Each row was made from one small tree. Brackets hold a mark, then the marks that hang from it, in the order of their numbers. Every link used is in the known rows. Write each row's tree.
Known rows
{J_727 J_294}: 6 -24 -18 -22 12 -3 -12 10 2 -21 -28 -14 -2 7 -5 2 -13 2 12 23 3 14 -8
 -2 14 7 7 -6 -4 6 24 8 6 -19 -1 -13 5 -6 8 -5 20 7 3 -1
{J_402 {J_294 J_133 J_533 J_727}}: 3 -15 -19 -7 8 -15 -16 3 5 -13 -21 20 -16 19 -8 4 -10 -5 9 19 11 15 -6
 -6 8 7 -4 -4 10 11 18 -1 12 -6 6 -2 4 -8 9 2 8 -12 -6 -15
{J_727 {J_294 J_133 J_533}}: 3 -16 -19 5 9 -12 -11 7 8 -16 -24 1 -4 17 -6 5 -10 -5 11 28 8 19 -6 -10
 9 8 -5 -3 3 5 19 4 10 -17 -1 -11 7 -10 9 2 -4 -9 3 -11
{J_533 {J_57 {J_84 {J_294 J_133}} J_92}}: -3 10 -15 44 11 -10 -3 8 0 -9 -24 -9 -7 9 -6 12 -15 6 4 8 1 -9 -2 -7 4 7
 3 -10 3 6 17 1 12 -22 -9 -8 2 6 4 -4 14 -21 0 23
{J_92 {J_57 {J_84 {J_294 J_533 J_727}}}}: 1 -8 -15 6 5 -12 -18 4 9 -7 -26 11 -29 12 -8 12 -12 -9 9 16 -1 0 -5 -1
 12 11 4 -6 18 20 8 -7 5 -13 5 -2 6 -4 5 -2 18 -22 5 3
{J_727 {J_294 {J_92 J_57}}}: 4 -24 -15 -20 14 -6 -12 9 14 -14 -26 -9 -9 7 -2 10 -13 -7 18 22 -6 16
 -15 -4 9 8 -1 -6 -1 16 17 2 10 -18 2 -8 4 -7 9 -6 14 7 4 -5
{J_727 {J_294 {J_92 J_57} J_133 J_533}}: 1 -17 -16 5 12 -16 -11 6 19 -9 -22 4 -10 17 -3 12 -11 -14 17 25 -1 20
 -12 -13 5 8 -13 -2 8 16 10 -2 14 -15 1 -7 6 -12 10 1 -8 -8 3 -15
{J_533 {J_57 {J_84 {J_294 J_727}}}}: -2 -1 -15 8 9 -11 -10 8 3 -12 -27 -8 -20 9 -9 6 -16 -3 5 7 4 -3 -5 4 7
 11 13 -10 5 12 21 2 7 -14 0 3 5 5 3 -5 25 -9 5 26
{J_92 J_57}: 8 -19 -17 -10 10 -2 -15 8 -4 -16 -25 1 -6 5 -4 8 -14 6 11 15 1 7 -3 3 15
 4 5 -5 2 15 18 0 7 -14 1 -10 2 -4 8 -5 31 -3 -2 -10
{J_727 {J_294 J_533}}: 6 -21 -19 -11 8 -8 -15 8 4 -20 -26 -6 -8 11 -4 3 -12 -3 11 27 6 19 -8 -4
 13 8 4 -3 0 4 20 6 4 -17 -2 -13 7 -9 8 -1 13 4 3 -6
{J_294 J_133 J_533}: 3 -9 -19 4 7 -14 -15 5 -1 -16 -21 12 -2 15 -8 3 -12 1 7 21 15 16 1 -6 9
 7 -5 -2 7 11 18 2 10 -11 -2 -11 4 -9 8 5 7 -11 -4 -11
{J_294 J_92 {J_533 J_57}}: 0 -4 -19 5 7 -17 -15 6 3 -17 -20 -3 -7 10 -6 2 -15 -5 7 13 14 20 -10 2 3
 8 1 -3 -2 12 20 4 10 -8 -4 -1 4 -2 6 0 20 13 -2 8
{J_84 {J_294 J_533 J_727}}: 1 -12 -17 -12 6 -16 -19 6 10 -17 -25 9 -19 13 -11 4 -10 -8 10 19 8 7 -4
 -1 11 15 3 -5 17 17 14 -1 5 -10 3 -2 5 -8 6 3 11 -10 3 0
{J_92 {J_57 {J_84 {J_294 J_133}} J_533}}: 5 1 -14 16 11 -9 -9 6 9 -7 -26 -10 -15 12 -5 19 -15 -4 4 10 -14 -4 4 -5
 6 4 -3 -8 7 16 12 -4 10 -20 -5 -5 4 -4 7 -3 24 -27 7 11
{J_239 {J_402 J_294}}: 2 -21 -17 -36 14 7 -20 9 -11 -25 -25 1 -20 7 -6 10 -18 11 7 17 3 16 -9
 -2 14 6 12 -12 -2 7 31 5 9 -13 5 -7 -2 -3 12 -6 35 5 -12 -6
{J_294 {J_92 J_57} J_133 J_727}: 2 -15 -14 -10 12 -16 -13 4 14 -10 -19 15 -10 13 -7 9 -12 -9 15 17 3 11
 -7 -5 3 9 -10 -3 13 30 13 -3 17 -4 8 4 1 -4 7 1 7 -17 -4 -10
{J_294 {J_92 {J_57 J_84 J_533}} J_727}: 10 -11 -14 -16 11 -13 -15 3 14 -9 -21 -10 -21 7 -4 10 -19 -11 6 11 -8 5
 -5 4 2 4 2 -4 2 29 14 -2 11 -6 4 9 1 4 4 -4 42 -11 0 17
{J_294 J_92 J_533}: 1 -14 -18 -19 7 -17 -20 6 4 -17 -20 5 -6 9 -7 2 -12 -3 10 20 15 23 -8 0
 7 10 -1 -3 5 18 18 4 9 -9 -1 -9 3 -8 7 3 18 6 -4 -4
{J_239 {J_402 J_294} {J_533 {J_57 J_92}}}: 4 -6 -16 -5 10 14 -15 9 -11 -23 -23 -10 -30 4 -3 14 -23 11 -2 10 -7 -1
 -8 -4 10 3 18 -15 -4 6 32 6 8 -8 3 -2 -1 8 7 -9 50 3 -14 13
{J_402 J_294}: 6 -21 -18 -29 11 -2 -16 8 -8 -18 -26 0 -7 8 -5 4 -12 7 9 14 7 14 -9 2 15
 5 9 -8 -4 6 25 5 7 -15 1 -13 2 -6 10 -6 34 8 -6 -9
{J_57 {J_84 {J_294 J_133}} J_92 J_533}: 6 6 -15 24 11 -11 -8 7 7 -11 -24 -15 -8 10 -5 14 -16 2 2 11 -7 -7 4 -7 3
 5 0 -9 5 12 16 1 11 -21 -11 -6 1 2 5 -2 26 -29 1 23
{J_57 J_92 J_533}: 17 -9 -18 -1 10 -4 -13 7 0 -22 -22 -19 -2 4 -2 6 -18 7 4 14 -3 1 1 3 8 1
 6 -4 -5 11 21 5 7 -13 -9 -6 -1 4 4 -4 48 -2 -5 13
{J_727 {J_294 J_92 J_133}}: -1 -18 -15 -17 15 -14 -9 9 14 -15 -23 -6 1 13 -6 6 -12 -6 16 23 6 21 -11
 -11 4 10 -7 -5 1 14 20 7 16 -17 0 -8 3 -9 10 0 -3 -3 1 -4

Which tree is each row?
1 -2 -13 -18 12 -16 -15 8 11 -11 -23 -20 -14 7 -6 10 -16 -5 5 12 -4 8 -5
 0 2 10 4 -9 2 19 19 3 8 -17 -7 -3 2 -3 5 -1 34 -7 5 26 -> {J_57 {J_84 {J_294 J_92}} J_533}
9 0 -15 9 10 -6 -11 8 4 -14 -26 -23 -13 5 -3 12 -17 4 2 11 -10 -8 1 -1 7
 6 8 -9 2 11 17 2 5 -21 -11 -8 0 4 4 -5 42 -16 2 27 -> {J_57 {J_84 J_294} J_92 J_533}
-6 -5 -15 -6 9 -27 -16 5 21 -11 -19 16 -16 19 -12 6 -9 -17 13 20 11 15
 -7 -10 1 18 -11 -4 23 26 11 -2 15 -7 4 1 4 -11 7 8 -11 -20 2 -3 -> {J_84 {J_294 J_92 J_133 J_533 J_727}}
6 0 -18 26 9 -3 -8 8 -11 -13 -24 -15 -4 2 -3 6 -19 12 2 8 6 -5 -4 4 7 2
 14 -7 -8 5 21 5 8 -16 -8 -8 1 11 3 -8 40 -2 -5 23 -> {J_533 {J_57 J_84 J_92}}
-2 -8 -17 -4 9 -22 -16 5 7 -14 -17 12 -2 15 -8 4 -11 -5 10 21 17 22 -5
 -8 3 9 -10 -2 8 19 17 2 14 -8 -1 -9 3 -10 8 7 1 -9 -5 -10 -> {J_294 J_92 J_133 J_533}
9 -7 -20 19 7 -8 -13 4 2 -16 -22 2 -20 11 -3 5 -15 -3 5 11 4 3 -12 1 7 4
 6 -4 0 4 18 -1 8 -8 -1 3 2 6 5 -6 29 4 -8 6 -> {J_402 {J_294 {J_533 {J_57 J_92}} J_727}}
-6 -7 -13 -21 12 -13 -15 9 5 -10 -25 -5 -11 6 -9 8 -12 -1 10 14 6 9 -9
 -3 7 14 6 -11 8 20 19 3 10 -19 -2 -11 2 -5 7 -1 19 -6 2 14 -> {J_57 {J_84 {J_294 J_92}}}
-2 -12 -18 -14 10 -19 -17 4 7 -12 -19 15 -9 17 -6 6 -10 -6 11 18 12 25
 -12 -10 5 9 -10 -5 5 13 17 1 15 -10 1 -9 3 -12 11 3 4 -1 -7 -15 -> {J_402 {J_294 J_92 J_133 J_533}}
6 -3 -15 -8 10 -8 -14 9 3 -15 -27 -21 -14 7 -6 9 -16 1 2 11 -5 2 1 2 9 7
 8 -9 1 12 21 3 4 -20 -8 -6 3 -2 5 -3 41 -10 6 24 -> {J_57 {J_84 J_294} J_533}
2 -1 -20 20 5 -11 -13 6 -9 -13 -23 -5 -11 9 -6 3 -17 3 1 12 12 9 -3 4 9
 3 11 -4 -5 4 21 3 5 -14 -5 -7 5 3 4 -3 31 1 -1 15 -> {J_294 {J_533 {J_57 J_84}}}
-1 -6 -12 9 10 -12 -10 5 10 -4 -26 11 -19 14 -9 15 -12 -6 10 13 -3 -4 -1
 -7 8 10 -1 -8 18 22 10 -6 12 -15 6 -3 4 -3 6 -2 8 -34 4 1 -> {J_92 {J_57 {J_84 {J_294 J_133 J_727}}}}
9 -4 -20 28 5 -12 -13 5 3 -17 -21 0 -13 9 -5 2 -17 -2 5 14 9 0 -5 3 5 5
 6 -2 3 9 16 1 8 -5 -2 3 2 8 2 -2 27 -3 -5 12 -> {J_294 {J_533 {J_57 J_92}} J_727}
7 1 -19 42 7 -17 -8 3 6 -14 -19 7 -9 15 -7 5 -16 -3 5 15 10 1 -2 -3 2 5
 -4 -1 7 11 14 -1 13 -5 -2 4 3 5 4 2 10 -16 -6 7 -> {J_294 J_133 {J_533 {J_57 J_92}} J_727}
-2 -7 -18 12 9 -15 -10 7 9 -11 -24 -15 -13 10 -3 4 -16 -10 7 18 6 18 -15
 -4 3 8 4 -5 -6 6 19 5 9 -17 -4 -5 7 0 6 -4 14 12 5 18 -> {J_727 {J_294 J_92 {J_533 {J_57 J_84}}}}
-3 -14 -13 -32 12 -17 -17 8 17 -15 -23 3 -14 9 -11 5 -11 -9 14 16 7 10
 -10 -1 6 18 1 -8 15 27 18 2 11 -10 5 1 3 -6 6 2 12 -5 2 6 -> {J_84 {J_294 J_92 J_727}}
6 3 -20 39 5 -9 -11 6 -8 -13 -22 -9 -10 6 -3 5 -18 7 1 11 9 -1 -4 2 7 2
 11 -4 -4 3 18 2 6 -15 -8 -8 2 8 3 -4 34 -3 -5 19 -> {J_294 {J_533 {J_57 J_84 J_92}}}
4 -21 -18 -29 10 -2 -24 5 -2 -23 -23 14 -32 13 -8 8 -18 -1 7 20 7 18 -10
 -2 12 8 8 -9 7 12 24 1 8 -4 11 4 1 -3 10 -1 27 -2 -11 -7 -> {J_239 {J_402 {J_294 J_533 J_727}}}
4 -11 -19 0 6 -18 -16 3 7 -15 -20 17 -10 17 -11 2 -12 -6 8 21 15 13 0 -4
 7 8 -4 0 13 18 17 1 11 -4 5 -1 4 -6 6 6 5 -18 -4 -10 -> {J_294 J_133 J_533 J_727}
-5 -9 -13 -18 13 -21 -12 7 19 -12 -21 8 -11 15 -12 8 -10 -11 14 17 8 11
 -7 -8 2 17 -7 -7 19 28 16 0 16 -9 5 2 3 -8 7 5 -4 -19 1 2 -> {J_84 {J_294 J_92 J_133 J_727}}
-4 5 -14 2 6 -3 -12 10 -4 -10 -27 -15 -22 6 -8 9 -16 1 -3 8 0 -4 0 -1 10
 9 18 -13 3 13 24 5 3 -15 -1 -9 7 1 2 -5 36 -7 5 25 -> {J_239 {J_533 {J_57 {J_84 J_294}}}}
-1 4 -19 36 6 -16 -10 4 -5 -10 -21 2 -7 14 -7 5 -15 1 0 13 15 9 0 -3 4 2
 1 -3 -1 5 18 2 10 -13 -5 -6 5 1 5 0 13 -10 -1 10 -> {J_294 J_133 {J_533 {J_57 J_84}}}
7 -19 -19 -23 7 -10 -20 4 3 -16 -24 13 -20 14 -7 2 -11 -4 9 18 9 14 -10
 1 12 8 4 -4 7 10 19 0 7 -7 6 -3 3 -5 8 -1 25 1 -6 -10 -> {J_402 {J_294 J_533 J_727}}
14 -9 -17 -1 9 -3 -14 5 -2 -12 -25 -15 -13 5 -2 12 -19 2 3 11 -9 1 2 5 9
 -1 8 -5 -5 15 17 0 5 -15 -3 -5 2 2 5 -7 50 -9 1 12 -> {J_92 {J_57 J_84 J_533}}
4 -17 -17 -19 12 -9 -13 5 3 -14 -23 13 -11 16 -8 5 -11 -1 10 16 9 11 -7
 -5 9 7 -1 -6 6 13 22 1 13 -8 7 -2 2 -5 9 -1 15 -11 -7 -11 -> {J_402 {J_294 J_133 J_727}}
9 -12 -15 -19 13 -6 -15 4 6 -7 -23 -12 -21 8 0 14 -18 -5 6 8 -13 10 -11
 1 5 1 2 -8 -7 16 19 -2 10 -15 0 -2 1 -1 8 -10 48 2 -2 9 -> {J_402 {J_294 {J_92 {J_57 J_84 J_533}}}}
-1 -8 -19 -3 9 -14 -15 6 2 -14 -21 0 -14 12 -4 5 -14 -6 8 11 10 21 -16 0
 4 7 1 -5 -5 6 22 2 11 -10 -3 -4 4 -4 9 -4 23 20 -4 3 -> {J_402 {J_294 J_92 {J_533 J_57}}}
-2 -5 -15 12 8 -19 -15 2 7 -4 -19 14 -12 13 -5 12 -13 -6 9 17 7 14 -6 -8
 4 6 -9 -3 9 22 9 -4 14 -12 2 -9 3 -6 7 2 7 -19 -3 -7 -> {J_294 {J_92 {J_57 J_84}} J_133 J_533}
0 -8 -14 -2 9 -4 -13 9 0 -9 -29 -2 -16 6 -6 14 -12 3 9 13 -5 -2 -4 -1 14
 9 8 -10 8 14 14 -3 6 -22 -1 -13 4 -4 7 -5 27 -15 4 4 -> {J_92 {J_57 {J_84 J_294}}}
0 -14 -15 -21 13 -20 -14 5 12 -14 -18 11 -4 13 -11 3 -12 -7 12 17 14 16
 -6 -5 2 11 -6 -3 10 27 19 3 17 -4 7 2 1 -4 7 4 6 -13 -5 -3 -> {J_294 J_92 J_133 J_727}
-4 5 -17 32 7 -16 -10 8 5 -14 -24 2 -9 18 -8 8 -11 -5 6 13 9 8 -1 -6 5
 10 -4 -5 8 6 18 0 10 -15 -7 -6 7 -7 7 2 0 -10 5 5 -> {J_84 {J_294 J_133 {J_533 J_57}}}
15 -4 -18 6 9 -5 -12 6 -4 -16 -23 -21 -6 2 -2 7 -20 9 0 12 -3 -3 2 3 7 0
 10 -6 -7 11 21 5 6 -16 -9 -7 -1 8 3 -5 53 -10 -4 22 -> {J_57 J_84 J_92 J_533}
5 -20 -15 -25 11 -12 -17 5 11 -13 -21 8 -13 7 -6 7 -14 -8 15 16 2 10 -10
 2 7 10 0 -4 8 29 14 -2 12 -5 8 4 1 -2 6 -2 24 -4 -3 -5 -> {J_294 {J_92 J_57} J_727}
-7 1 -13 -2 11 -17 -11 7 11 -9 -24 -7 -19 9 -9 6 -15 -10 8 8 6 3 -11 1 1
 14 8 -10 7 20 19 1 11 -12 2 6 4 3 4 -3 20 -3 4 29 -> {J_533 {J_57 {J_84 {J_294 J_92 J_727}}}}
3 -2 -13 1 13 -16 -11 7 21 -10 -22 -8 -12 14 -4 17 -13 -11 11 12 -12 8
 -2 -8 1 9 -13 -6 10 25 12 -4 14 -14 -5 1 3 -8 9 -1 14 -16 6 5 -> {J_84 {J_294 {J_92 {J_57 J_533}} J_133}}
-1 -14 -17 -16 10 -22 -17 2 14 -11 -18 20 -16 19 -8 5 -10 -12 12 18 12
 23 -13 -8 2 10 -9 -3 12 20 15 -1 16 -4 7 1 2 -9 9 4 2 -8 -7 -12 -> {J_402 {J_294 J_92 J_133 J_533 J_727}}
10 -10 -15 -7 12 -16 -12 3 21 -11 -19 -1 -13 14 -5 12 -16 -14 10 13 -6 9
 -3 -3 -1 5 -11 -1 7 31 13 -3 16 -2 4 12 2 -2 6 1 22 -17 0 2 -> {J_294 {J_92 {J_57 J_533}} J_133 J_727}
-1 -20 -17 -38 11 -8 -25 4 7 -21 -19 16 -33 12 -8 9 -17 -7 10 20 8 24
 -17 -5 6 12 3 -9 10 19 23 1 12 -2 12 7 -1 -4 10 1 21 2 -12 -5 -> {J_239 {J_402 {J_294 J_92 J_533 J_727}}}
-10 2 -14 4 9 -23 -15 5 10 -6 -20 9 -13 16 -10 9 -10 -7 9 17 11 14 -6
 -11 3 14 -7 -7 15 19 12 0 13 -17 -2 -10 4 -10 7 6 -4 -20 1 5 -> {J_57 {J_84 {J_294 J_92 J_133 J_533}}}
